Known rows, with every step that occurs
reko > poba > padat > sakat > fezok > ponu: +0.23 +0.14 -1.43 +0.37 +1.49 +1.17 -0.05 -0.85 +0.25 -5.58 -0.31 +1.46 +0.47 -3.45 -0.80 -0.29 -0.91 -0.17 +0.26 +0.01 -0.46 -0.56
rebot > reko > pasat > zator > poba: +0.07 +0.91 +0.61 +0.12 -1.57 -1.61 -0.67 -1.55 -1.59 +2.29 +1.32 +0.65 +0.96 +1.44 -0.44 +1.28 -0.60 +3.46 +0.14 -1.28 -1.05 -0.15
rebot > reko > poba > padat: +0.56 +0.64 -0.52 -0.11 -1.31 -0.94 +0.48 -0.21 +0.03 +1.67 -1.47 +0.97 +1.05 -0.23 -1.58 -0.77 +0.20 +0.79 +0.30 -0.28 -0.32 -0.12
zator > poba > reko > pasat: +0.83 +0.98 +0.45 -0.52 +0.75 -0.90 -0.29 +0.69 +0.47 +3.64 +1.09 -0.73 +0.70 +2.26 +0.28 +1.45 +0.02 +0.89 -0.43 -1.64 +0.27 +0.62
reko > pasat: +0.48 +0.97 +0.26 -0.62 -0.28 -1.35 -0.83 +0.58 +1.24 +2.54 -0.36 -1.09 +1.25 -1.04 -0.17 +0.84 +0.58 +0.54 -0.33 -1.68 -0.19 +0.83
poba > reko > pasat: +1.19 +0.62 +0.03 -1.09 +0.67 -0.66 -0.63 +1.86 +1.10 +3.79 +0.22 -0.67 +0.56 +1.32 -0.15 +0.15 +0.33 -0.41 -0.56 -1.03 +0.85 -0.39
pasat > zator > poba > padat > sakat > fezok > ponu: -0.09 -0.29 -1.39 +0.21 -0.07 +1.57 -0.42 -2.33 -1.52 -8.07 +1.45 +0.98 +0.32 -1.68 +1.62 -0.10 -1.77 +0.72 +1.57 +0.43 -1.17 -0.34
puzutef > padat > sakat > fezok > ponu: -0.25 -0.05 -0.73 +2.41 -0.67 +1.62 -0.89 -1.10 +0.53 -6.03 +0.45 +1.16 +0.88 -4.13 +0.17 -0.70 +0.64 -1.49 +0.89 -1.76 +0.32 -0.72
puzutef > padat > sakat: +0.51 -0.09 +0.11 +1.01 -1.53 -0.67 -0.08 -0.08 +1.08 -1.61 -1.06 -0.40 +0.46 -1.67 +0.35 +0.29 +1.73 -2.85 +0.39 -2.06 +1.07 -0.16
poba > padat > sakat > fezok > ponu: +0.55 -0.53 -1.81 -0.42 -0.18 +2.51 -0.46 -0.23 +0.25 -6.68 +0.05 +0.85 +0.72 -3.99 +0.67 -0.35 -0.23 -1.23 +1.42 +0.02 -0.85 +0.33
rebot > reko: +0.38 +0.69 -0.15 -0.51 -2.30 -0.74 -0.39 -0.24 -0.68 +1.94 +0.61 +0.14 +1.35 -1.04 -0.32 -0.87 +1.37 +0.58 +0.86 -1.52 -0.91 +1.82
lemi > poba > padat: +0.77 -0.30 +0.92 +0.77 -1.41 +0.94 +1.28 +0.81 +1.14 -1.51 -2.37 -1.20 -0.25 -1.39 +0.06 -1.09 -0.10 -0.70 +0.49 +0.98 +0.49 +1.09
rebot > reko > poba > padat > sakat: +1.30 -0.18 -0.49 -1.07 -0.57 -0.64 +0.75 +0.09 -0.42 +0.01 -1.65 +1.63 +0.06 -0.84 -1.78 +0.73 +0.34 -0.08 +0.04 -0.23 -0.22 -0.16
poba > lemi: -0.69 +0.06 -0.83 -0.98 -0.62 -0.76 +0.04 +1.27 +0.69 +0.33 -0.86 -1.42 +0.51 -0.06 +1.25 -1.30 +1.26 -1.71 +0.82 -0.21 +0.10 +0.35
padat > sakat > fezok: -0.03 -0.36 -0.99 -0.80 +0.34 +0.83 +0.03 -0.95 -0.43 -3.55 +1.20 +0.34 -0.06 -2.59 +0.23 +0.84 +1.19 -1.32 +0.76 -1.37 -0.04 +1.28
lemi > pasat > reko > poba > padat > sakat: +0.86 -1.42 +0.33 +0.58 +1.56 +1.00 +0.35 +0.08 +0.68 +0.87 -1.96 +1.04 -1.06 -1.67 -0.96 +1.99 +0.13 -1.11 -1.61 +2.09 +0.12 -0.19
zator > poba > reko > rebot: -1.03 +1.21 -0.35 -1.53 +0.37 -0.50 +0.31 +0.72 -0.11 +2.34 +1.90 -0.47 -0.51 +3.18 +0.26 -0.30 -0.07 +0.02 +0.40 -0.90 -0.30 +0.69
padat > sakat: +0.85 +0.16 -0.12 -1.46 -0.31 -0.89 -0.11 +0.11 +0.09 -1.16 +0.51 -0.91 +0.29 -1.81 +0.58 +0.47 +1.33 -1.73 +0.44 -1.51 -0.32 +1.94
lemi > poba: +0.50 +0.55 +1.70 +1.23 -0.52 -0.07 +0.78 +0.01 +0.56 -0.33 -0.48 -1.33 -0.18 -1.54 -0.16 -1.04 +0.41 +0.07 -0.08 -0.29 +0.24 +1.97
reko > pasat > zator > poba > padat: +0.27 +0.36 -0.15 -0.27 -1.08 -1.25 -0.31 -0.64 +0.18 +0.09 -0.63 -0.77 +0.86 +1.55 +0.91 +1.13 -1.38 +1.35 +0.44 +0.08 -0.30 -0.94
zator > poba > lemi > pasat: -1.51 -1.51 +0.32 +0.42 +0.02 +0.67 +1.02 +0.49 +0.67 +0.37 -1.05 -1.03 +0.24 +0.38 +0.92 +0.63 +1.11 -0.81 -0.39 -0.02 +0.11 +1.16
padat > sakat > fezok > ponu: +0.08 +0.32 -1.01 +0.03 +0.61 +1.36 -0.91 -1.07 -0.38 -5.71 +1.87 +0.78 +0.72 -4.08 +0.47 -0.38 +0.29 -0.34 +0.76 -1.20 -1.00 +1.40
poba > lemi > pasat > reko > rebot: -2.23 -1.22 -0.32 -0.33 +0.53 +1.21 +0.00 +1.80 +0.74 +3.23 -0.93 +0.30 -1.85 +0.39 -0.39 +0.00 +0.77 -1.33 -0.79 +2.80 -0.66 -0.93

Rows
+1.10 +0.27 +1.47 +0.64 +0.56 +0.64 +0.83 +1.12 +0.35 +1.09 -0.07 -0.94 -0.85 +0.68 -0.13 -1.65 +0.04 -0.80 -0.26 +0.33 +1.25 +0.96 -> lemi > poba > reko
-0.24 +0.29 +1.26 +2.06 +1.65 -0.36 -0.43 -0.90 +0.47 +3.65 +0.10 +0.13 -0.06 -1.27 -0.81 +0.40 +0.46 +0.55 -1.96 +0.85 -0.09 +0.96 -> lemi > pasat > reko > poba
+0.08 -1.03 -1.08 -0.69 +0.24 +0.70 +0.17 -1.30 -0.83 -4.14 +0.11 +1.07 -0.51 +0.01 +0.16 +2.94 -1.22 +0.82 +0.53 +0.31 -0.02 -1.64 -> reko > pasat > zator > poba > padat > sakat > fezok
-0.66 +0.95 -0.79 -2.04 +0.32 -0.41 -0.07 +1.84 +0.59 +2.52 +1.15 -0.45 -0.66 +2.28 -0.23 -1.54 +0.21 -1.40 +0.34 -0.17 +0.18 -0.34 -> poba > reko > rebot
-1.34 -1.20 +0.34 +0.69 +0.44 -0.65 +0.62 -0.09 -0.86 +1.67 -1.16 +1.31 -0.56 +1.47 -1.80 -1.29 -0.21 +0.72 -1.23 +1.71 +0.64 -2.36 -> rebot > reko > poba > lemi > pasat > zator
+0.70 +0.72 +0.14 -0.40 -1.68 -0.81 -0.75 +0.54 +0.12 +3.78 -0.11 +0.60 +1.29 -0.89 -1.46 +0.83 +0.92 +1.70 -0.14 -1.69 -0.77 +0.56 -> rebot > reko > pasat
+0.16 -1.36 -0.47 +2.05 +2.47 +3.11 -0.41 -0.99 +0.14 -3.45 -0.48 +2.54 -0.69 -4.01 -1.22 +0.91 -0.99 +0.19 -1.24 +2.34 -0.62 -0.77 -> lemi > pasat > reko > poba > padat > sakat > fezok > ponu
-1.76 -0.60 +0.45 -0.60 +0.80 +0.27 +0.45 +0.13 -0.54 +1.42 +1.69 -0.10 -1.34 +4.05 -0.11 -0.45 -1.24 -0.02 -0.70 +0.93 +0.26 -1.13 -> lemi > pasat > zator > poba > reko > rebot
-1.21 +0.28 -0.32 -0.38 -0.49 -1.55 -0.02 -0.77 -0.97 -1.25 +0.54 -1.25 +0.07 +2.19 +2.09 -1.00 -0.18 +0.19 +1.00 +0.28 -0.20 -0.29 -> pasat > zator > poba > lemi
-1.20 -1.70 -0.05 -0.06 -0.09 +0.19 +0.15 +0.79 +0.20 -0.68 -1.03 -0.98 -0.41 +0.85 +0.87 -1.53 +0.22 -1.77 -0.36 +1.68 +0.68 -1.27 -> poba > lemi > pasat > zator
+0.44 +0.09 -0.22 -0.31 -2.32 -0.65 -0.15 -0.77 -0.92 +1.26 -0.57 +0.89 +0.93 +1.60 -0.32 +1.07 -1.09 +2.67 +0.71 -0.02 -0.80 -1.14 -> rebot > reko > pasat > zator > poba > padat
-0.52 +1.13 -0.15 +0.65 +1.73 -1.66 -0.57 +0.14 +0.03 +3.06 -0.50 -0.05 -0.70 +0.34 +0.23 -0.59 +0.40 +0.08 -0.51 +1.46 -0.08 -0.49 -> pasat > reko > poba > lemi
+0.92 +0.76 +0.03 -1.03 +0.67 -1.40 -1.04 +0.92 +0.07 +2.49 +0.91 -0.64 -0.04 +2.78 +0.25 -0.82 -0.91 +0.18 -0.41 +0.12 +0.88 -1.84 -> poba > reko > pasat > zator
-0.65 -0.06 -0.11 -0.35 -1.02 -1.22 -0.28 -0.25 -1.45 +2.05 -0.07 +0.81 +0.15 +2.68 -0.12 +0.97 -0.36 +2.54 +0.30 +0.06 -0.64 -1.59 -> rebot > reko > pasat > zator > poba > lemi
+0.37 +0.97 +0.13 -0.43 +0.02 -0.70 +0.07 -0.16 -0.26 +1.72 +1.80 -1.10 +0.69 +2.07 +1.37 -0.45 +0.47 -0.17 +0.53 -1.61 +0.21 +1.81 -> zator > poba > reko
-0.24 -0.85 +0.88 +0.43 +0.57 +0.19 +0.22 -0.77 -0.72 +0.69 +1.66 -0.65 -0.16 +2.98 +1.01 -0.57 -0.61 -0.24 -0.68 +0.22 +0.82 +0.03 -> lemi > pasat > zator > poba > reko
-1.19 -1.22 +0.51 +1.25 +0.42 +1.05 +0.14 -0.12 -0.05 +2.12 -0.24 -0.30 -0.55 +0.28 +1.31 +1.18 +1.00 -0.01 -0.61 +1.48 -0.47 +1.19 -> zator > poba > lemi > pasat > reko
-0.38 +0.58 +1.06 -0.36 +0.75 +0.67 +1.04 +1.97 +0.59 +1.73 +0.09 -0.25 -2.10 +1.83 -1.35 -1.61 -0.50 -0.55 -0.36 +1.04 +0.74 -0.16 -> lemi > poba > reko > rebot
+1.28 +0.22 +1.87 +0.58 +1.16 -0.18 +0.04 +1.21 +0.08 +1.61 -0.06 -0.43 -1.43 +2.28 -0.76 -0.92 -1.66 +0.99 -1.15 +1.41 +1.51 -1.73 -> lemi > poba > reko > pasat > zator
+0.70 -1.60 -0.01 +0.43 +0.04 +2.83 +1.69 +0.10 +0.16 -5.19 -1.62 +0.63 -1.48 -2.83 -0.69 +0.71 -0.10 -1.21 +0.64 +1.21 +0.79 +0.37 -> lemi > poba > padat > sakat > fezok
-0.06 +1.21 +0.77 +0.11 -0.27 -2.11 -0.84 -1.43 -0.37 +1.12 +1.14 -1.05 +0.83 +1.18 +0.75 +1.16 -0.75 +2.25 -0.13 -1.20 -0.49 +0.21 -> reko > pasat > zator > poba
